In the rows, 128 means zero.
Known rows, with every step that occurs:
dorabil/noled/duvak/nedis: [163  88 122 120 115 129  96 207 116 144 140 129 119 163 142  86 151 111
 165  86 150 149 192 147 119 160 172 136 166  57 105 107 130  99 135 143
 104 129 111 115 113  64 115 101 119 133]
vutep/mavotut/mimot/nedis/fubisa/bisavaf: [103  83 158  61 160 146  98 145 106 130 100 177  85 181 125 110 142 112
 127 155 183 127 194  98 110 103 164 141 165 110  76 117  91 169 131 144
 140 163 110  91 149 118 112  85 147 107]
noled/duvak/nedis/mimot: [152  85 143 107 136 136 118 184 121 131 133 135 122 155 141 108 167 118
 172 106 169 138 212 120 118 155 170 149 176  45  79 101 144 124 150 122
  79 155 112  98 141  75 107 124 123 119]
fubisa/bisavaf/dorabil/noled: [110  85 123 123 144 116 121 155 114 143 144 188 114 130 130  76 149 137
 119 134 181 129 159 136 132 138 162 125 127  81  89 119 108 107 117 181
 114 127  85 117 135 146 123  85 127 101]
fubisa/nedis/dorabil: [140  75 132 121 146 147 124 160 113 178 114 167 116 136 103 107 170 124
 128 151 187 122 165 115 112 121 155 149 139  61  51 119 129 140 162 140
  86 140  97 111 119 149 116 109 128 114]
safi/nedis/dorabil/noled: [160 133 125 132 133 127 121 178 125 190 137 131 123 148 100 108 169 122
 115 115 183 126 175 120 109 141 154 149 115  29  56  85 123 140 154 143
  94 134  75 124 134 104 112  98 119 132]
vubor/noled/duvak/nedis/dorabil/bisavaf: [155  76 160 118 112 143 113 198 116 138 112 129 119 103 132  91 149 118
 181  79 126 137 213 107 115 132 168 145 145  53  94  85 104 133 147 131
  86 143  95 138 115  71  84 106  81 137]
vutep/mavotut: [154  89 132  95 160 146 130 159  98 157 114 133 113 152 118 103 169 124
 131 155 135 140 192 112 124 140 181 142 171  70  78  80 130 158 157 147
 105 149 122  96 142 106 111 112 131 121]
mavotut/mimot/nedis: [145 120 124  65  98 142  81 191 113 148 138 141 106 150 111 136 146 121
 133 153 130 152 162 116 108 116 169 132 157 106  74  84 123 128 137 157
 152 149 129 103 152  80 108 108 164 112]
fubisa/bisavaf/dorabil/noled/duvak: [129  71 128 122 148 112 124 184 120 115 143 194 125 122 143  60 139 140
 126 107 186 117 169 143 139 159 170 122 146  66  96 117 105  98 107 173
 101 118  78 112 139 126 114  81 107 120]
fubisa/nedis/mimot: [128  74 132 111 148 154 126 153 104 158 129 178 122 147 118 117 180 154
 122 149 191 121 192 108 109 113 150 143 148  67  51 118 153 124 152 148
  80 158 103  96 145 149 125 111 146 100]
duvak/nedis/pudusi: [148  86 129 116 155 137 111 145 122 171 110 139  94 159 130 118 171  97
 171 144 159 154 179 125 111 121 159 136 152  64  74 106 142 151 163 131
  78 150 122 108 131 110 122 137 134  82]
bisavaf/fubisa/nedis/dorabil: [125 102 146 139 156 143 140 153 138 191 115 181 124 134 118  96 159 142
 130 139 171 127 146 100 130 125 158 136 140  61  57 110 133 135 160 150
  86 137 107 125  98 157 133  88 111 125]
fubisa/bisavaf/dorabil/nedis: [153  66 122 118 135 119 121 143 121 144 136 197 116 120 125  92 155 131
 131 143 169 128 174 128 124 149 155  93 124  90  89 140 115 136 102 202
  97 130  95 133 113 148 132 100 132  85]
pudusi/nedis: [156  99 125  98 145 117 123 177 117 176 107 138 123 114 126  98 151 105
 115 159 138 151 168 125 119 126 175 143 154  66  71  72 147 127 146 145
  66 162 135 109 142  91 111 135 125 118]
nedis/safi: [130  99 126 120 167 153 121 178  94 138 115 155 102 153 130 103 180  99
 137 158 147 131 156 117 127 132 170 125 153  56  51  97 141 141 152 152
  97 138 108  97 150 126 114 112 141 107]
vutep/mavotut/mimot/nedis/fubisa/bisavaf/dorabil: [ 82  88 167  65 171 134 110 126 110 128 108 186  87 163 126 104 135 119
 143 151 178 118 187 103 134 106 166 136 151 109  77 113  83 167 114 143
 148 154 101  96 149 139 109  74 136 103]
safi/nedis/mimot/mavotut: [163 130 147  87 159 129 128 161 138 160 132 150 135 159 115 151 199 141
 119 120 185 111 186  83  97 155 165 137 141  48  72  71 138 144 155 137
 107 167 105  95 170  98 115 135 150 118]
valaf/duvak/nedis: [152  94 132 105 118 121 100 166 115 162 125 123 147 166 131 121 158 102
 179 115 132 164 161 121 107 147 168 143 157  74  72 115 144 116 172 149
  57 162 132 140 104  91 124 146 139 115]
fubisa/bisavaf: [140  77 119 107 138 130 117 159 118 152 115 179 109 133 118 105 168 127
 108 164 185 132 161 123  99 132 165 135 150  84  71 111 123 134 151 177
  86 156 114 105 139 130 128 121 150  97]
vutep/mavotut/mimot/nedis/fubisa: [119 106 160  58 159 153  98 163  95 141 110 143  97 179 120 113 144 107
 146 152 136 141 197 105 123 102 169 145 167 102  73  91 106 172 134 126
 156 156 123  89 143  96 104  86 142 116]
fubisa/bisavaf/dorabil/noled/duvak/nedis: [129  68 134 127 132 102 112 169 128 130 137 169 112 139 145  72 137 127
 164  81 193 126 177 147 130 163 169 123 152  62 110 131 102  95 114 158
  97 126  93 121 122 110 121  88 111 119]
dorabil/bisavaf/fubisa/nedis/mimot/mavotut/vutep: [119  95 164 112 173 155 101 131 150 126 129 203 141 120 150 149 143 197
 163  90 170 115 200  65 116 149 163 104 151  86 104  79 128  92 150 155
 143 130 108 117 104 139 160  76 115 110]
safi/nedis/fubisa/bisavaf: [124 112 139 112 167 114 123 146 127 165  95 188 111 158 119 109 170 119
  92 148 220 107 173 127  91 122 142 137 117  72  63 107 119 177 152 157
  65 166  99 110 136 145 126 115 149  90]
nedis/fubisa/bisavaf: [116  82 137 108 172 133 128 154 113 139  95 196 103 151 133  84 164 105
 115 162 191 118 172 124 107 114 155 145 141  87  68 126 116 158 145 153
  86 153 104 105 128 156 122 115 141  85]
vutep/mavotut/mimot/nedis/pudusi: [141  97 147  65 159 159  98 150 109 142 118 139  89 168 122 129 149 124
 151 162 137 150 199  96 124 104 170 139 172  90  65  85 116 165 144 132
 139 148 113  89 165  95 102  98 137 109]
vutep/mavotut/mimot: [149  96 141  76 176 162 100 155 100 143 121 139 107 130 128 115 150 135
 135 147 125 143 192 121 125 125 186 138 181  91  89  78 121 149 145 162
 144 145 110  94 146 101 102 112 147 145]
vutep/mavotut/mimot/nedis: [145 105 141  56 123 151  91 170 102 149 127 127 101 168 108 136 144 127
 137 151 129 149 193  98 119 124 180 142 179 100  79  79 114 147 142 147
 152 153 131  94 158  74 108  94 148 128]
pudusi/nedis/dorabil/bisavaf/fubisa: [142 110 153 150 157 109 150 157 148 196  98 145 145  80 140  90 123 126
 141 125 132 165 167  93 147 130 172 141 141  44  69  58 138 121 147 134
  81 138 104 142  91 129 124  87  60 124]
valaf/duvak/noled: [148 116 147 104 129 117 116 163  96 154 148 128 128 145 138  98 156 107
 176 135 132 158 152 118 108 133 180 143 140 114  66 100 127 101 147 179
  77 150 129 137 136 109 108 139 125 121]
mavotut/mimot/nedis/fubisa/bisavaf: [103 100 146  68 135 139  85 168 116 132 108 192  91 162 127 118 141 108
 124 161 187 130 173 116 101  94 152 134 146 115  71 122  99 149 129 150
 134 154 108 103 142 127 116  98 164  90]

Rows:
[143  53 131 122 172 127 127 125 131 135 127 210 104 125 136  89 157 127
 145 145 180 131 173 121 130 128 145  90 123  81  75 145 113 148 103 180
  82 126  76 125 119 173 130 107 119  64] : fubisa/bisavaf/dorabil/nedis/pudusi
[156  95 155  80 136 153  95 201 109 129 142 126 119 171 125  92 126 122
 161 100 144 136 209 103 138 136 181 156 185  55  84  96  91 127 125 124
 165 124  79 101 145  58  87  58  96 169] : vutep/mavotut/mimot/nedis/dorabil/noled/duvak
[159  88 140 130 145 115 131 169 124 185  98 130 138  77 126 103 136 109
 145 135 147 159 185 106 128 125 171 147 140  41  64  62 133 126 149 127
  82 142  96 130 118 116 111 112  78 110] : pudusi/nedis/dorabil/bisavaf
[ 82 106 148  85 137 124  94 164 115 125 141 201  94 158 134  88 122 121
 139 128 185 127 164 125 132 101 152 131 130 108  85 133  84 122  94 157
 165 130  82 114 137 138 116  62 143  95] : mavotut/mimot/nedis/fubisa/bisavaf/dorabil/noled
[143 118 139  75 107 147  87 184 122 159 136 138 105 146 102 128 144 106
 145 152 145 149 165 100 117 119 168 156 155  78  54  94 109 139 149 132
 148 141 109 108 148  87  93 104 138 120] : mavotut/mimot/nedis/dorabil
[137  70 128 116 171 150 124 148 112 158 108 179 111 146 122 105 172 143
 130 159 186 124 170 121 112 107 150 128 138  74  53 118 146 141 155 149
  72 145 107 101 132 159 129 115 138  81] : fubisa/nedis/pudusi
[139 127 146 138  94 115 142 176 144 187 120 147 133 137 121 116 141 126
 157 130 132 158 165  79 135 136 162 134 131  60  61  73 124 133 148 137
 123 126 108 133  95 122 135  68  83  94] : mimot/nedis/dorabil/bisavaf/fubisa
[142  85 130 129 170 139 120 161 102 128 137 179 110 142 133  96 172 101
 163 136 125 132 164 118 149 144 161  87 130  63  72 123 132 140 102 176
 110 107  88 122 123 143 121  87 124  96] : bisavaf/dorabil/nedis/safi
[181  77 120 113 158 148 117 164 116 150 130 168 111 146 136  99 170 110
 149 148 136 144 186 120 120 125 149 104 141  76  70 122 142 152 127 167
  91 126  90 120 115 130 126 121 125  80] : dorabil/nedis/pudusi
[ 92  77 160 114 164 103 112 120 121 137 108 187 132 162 144  89 144  95
 184 106 180 136 156 125 120 129 154 137 135  82  75 149 111 137 145 146
  54 166 107 147  99 157 129 122 130  89] : valaf/duvak/nedis/fubisa/bisavaf/dorabil
[149  90 162  87 146 138 107 155 130 136 137 140 154 182 144 140 183 110
 196  88 146 149 180  74 104 155 175 145 172  64  83 113 144 104 165 127
  89 168 120 122 135  89 119 152 136 123] : valaf/duvak/nedis/mimot/mavotut
[106  63 141 147 161 117 113 168 114 114 131 178 100 156 154  71 151 115
 174  86 202 120 169 133 143 164 165 109 149  42  95 139 105  98 109 154
  94 118  78 113 136 120 118  68 107 122] : fubisa/bisavaf/dorabil/noled/duvak/nedis/safi
[138  79 127 129 140 147 119 173 107 176 132 165 124 148 110  86 162 129
 129 122 190 128 170 118 118 121 153 148 132  53  57 127 125 115 144 146
 104 128  82 114 112 142 120  86 122 123] : fubisa/nedis/dorabil/noled
[135 101 170 139 121 135 128 187 144 147 113 143 125  99 147  78 137 133
 180  65 110 142 192  98 136 139 171 133 147  59  96  76 105 127 145 141
  88 135 106 147  89  85  98  79  61 150] : vubor/noled/duvak/nedis/dorabil/bisavaf/fubisa
[120  77 128 129 167 151 118 164  92 148 108 178 108 161 120 111 182 125
 130 150 181 115 156 115 117 118 158 115 142  65  50 124 143 126 148 161
  79 136 105  95 137 156 130  99 151 102] : fubisa/nedis/safi
[ 91  91 148  92 128 104 128 155 119 144 113 195 100 166 120  92 150 102
 135 158 192 118 160 112 124 119 149 136 124  92  64 125 103 157 122 141
 107 151 115 111 138 151 125  92 132  66] : mimot/nedis/fubisa/bisavaf/dorabil
[122  89 160  84 140 139 103 195 105 118 105 155  96 151 142  67 162  89
 156 102 128 120 204 130 113 113 162 148 153  89  95 102 108 159 142 127
  73 160 123 115 126  71  85 118 119 134] : vubor/noled/duvak/nedis/fubisa
[143 115 142 155 146 132 150 169 141 174 116 158 137  97 134  97 145 136
 153 122 127 153 163  99 140 138 171 136 136  56  66  73 127 130 154 149
 117 118  92 139  86 144 130  80  80 111] : nedis/dorabil/bisavaf/fubisa
[ 96  96 156  83 145 119  95 190 119  90 137 207 111 148 149  69 114 123
 150 102 186 114 177 134 140 120 158 131 148  96  95 125  75 116  86 150
 154 122  73 111 136 118 103  58 123 114] : mavotut/mimot/nedis/fubisa/bisavaf/dorabil/noled/duvak
[113  78 145 103 182 116 120 151 119 158  80 186 108 128 139  78 146  90
 107 161 193 130 177 120 112 103 156 144 139  76  69 107 124 150 137 143
  54 172 109 111 136 136 116 126 123  98] : pudusi/nedis/fubisa/bisavaf
[109  97 142 134 160 151 142 145 130 166 130 190 130 149 136 107 171 169
 124 139 178 127 169  94 129 116 153 134 149  71  60 109 151 119 149 156
  83 147 109 108 120 158 142  91 126 110] : bisavaf/fubisa/nedis/mimot
[132  94 165  82 163 131  69 162 141  93 164 158 122 149 153 116 134 140
 212  45 174 114 219 103 136 184 179 128 177  50 131  93 100  79 120 118
 159 124  95 108 142  57 111  98 113 145] : bisavaf/dorabil/noled/duvak/nedis/mimot/mavotut/vutep
[172  73 145 137 125 119 119 191 131 154 111 128 138 111 137 104 144 108
 198  88 153 149 200 124 121 160 174 142 157  38  87  88 120 119 153 121
  99 127  96 129  93  92 111 102  79 115] : noled/duvak/nedis/dorabil/bisavaf
[147  61 152  92 164 134 128 131 135 122 145 210 125 139 142 115 182 144
 146 112 184 113 195  85 121 158 162  94 135  81  99 138 110 124  96 174
 133 139  84 115 145 145 128 111 124  95] : fubisa/bisavaf/dorabil/nedis/mimot/mavotut
[169  84 142 115 136 129 109 188 130 159 115 127 117 141 124  97 157  93
 178 106 165 138 184 127 118 157 175 156 166  37  73 101 119 138 160 115
  81 141 111 118 119  78  98 123 100 135] : noled/duvak/nedis/dorabil
[127  90 144 122 142 121 121 179 118 126 158 151 128 143 149  78 148 128
 186  73 162 139 206 131 148 158 167 143 160  39  95 109 128  97 113 124
 106 128  83 112 141  89 106  89 103 129] : bisavaf/dorabil/noled/duvak/nedis/mimot
[176 124 135 126 138 119 120 210 131 160 137 135 140 141 114  89 155 126
 126  89 184 116 182 129 117 158 161 149 132  15  64  87 119 126 144 138
  83 127  70 120 130  84  99  87  99 153] : safi/nedis/dorabil/noled/duvak
[133  90 133 153 137 128 141 159 127 176 113 182 146 115 139 110 148 172
 138 121 146 142 160 113 126 129 156 105 131  92  87  91 143 108 147 180
 103 127 112 131  80 163 157  71 112  96] : dorabil/bisavaf/fubisa/nedis
[157 135 152  67 166 139  76 141 144 136 140 151 122 149 111 170 168 151
 131 114 190 103 204  81  89 163 164 131 147  57  88  60 125 136 162 136
 117 163 110 100 170  70 119 126 158 127] : safi/nedis/mimot/mavotut/vutep
[132  94 134 118 172 132 116 170 103 157  99 140 107 132 133  99 163  85
 123 159 143 145 161 109 131 122 172 130 154  46  55  79 147 129 143 136
  65 150 117 103 154 108 107 117 116 121] : pudusi/nedis/safi
[118 120 136  85 129 155  81 184 102 129 128 148  93 167 124 136 157 106
 145 157 139 140 156 102 122 115 169 120 159  82  57  98 124 130 133 154
 141 135 114  95 162  93 108  90 160 111] : mavotut/mimot/nedis/safi
[136 120 166 113 133 143 124 152 134 169 120 136 120 130 124 122 122 147
 170 119 115 160 191  72 146 128 180 138 165  76  79  65 106 138 141 136
 165 125  97 129 107 109 120  46  87 134] : vutep/mavotut/mimot/nedis/dorabil/bisavaf/fubisa
[139  89 140 115 153 128 106 203 108 132 123 151 116 179 152  67 148  93
 181  84 160 135 198 150 123 133 163 145 161  61  99 118 122 123 129 120
 103 129  99 111 103  87 112  95 113 122] : dorabil/noled/duvak/nedis/fubisa
[149  97 128 128 121 129 108 169 115 184 135 125 103 166 118  97 161  99
 170 108 165 153 182 126 120 139 164 161 146  45  78 115 123 122 149 123
 116 135  96 126 109  90 115 105 113 128] : duvak/nedis/dorabil/noled
[136  93 147 107 128 132 109 153 115 149 138 135 150 172 139 124 167 109
 188 111 146 163 185 100 111 139 160 152 161  59  57 121 152 109 169 135
  50 172 110 132 129  97 121 142 136 110] : valaf/duvak/nedis/mimot
[ 95  83 148 109 183 118 135 142 117 134 107 208 102 130 132  73 154 111
 129 154 192 111 159 131 132 120 155 135 125  84  73 124 104 157 127 153
  98 145  95 111 130 175 116 104 131  78] : nedis/fubisa/bisavaf/dorabil
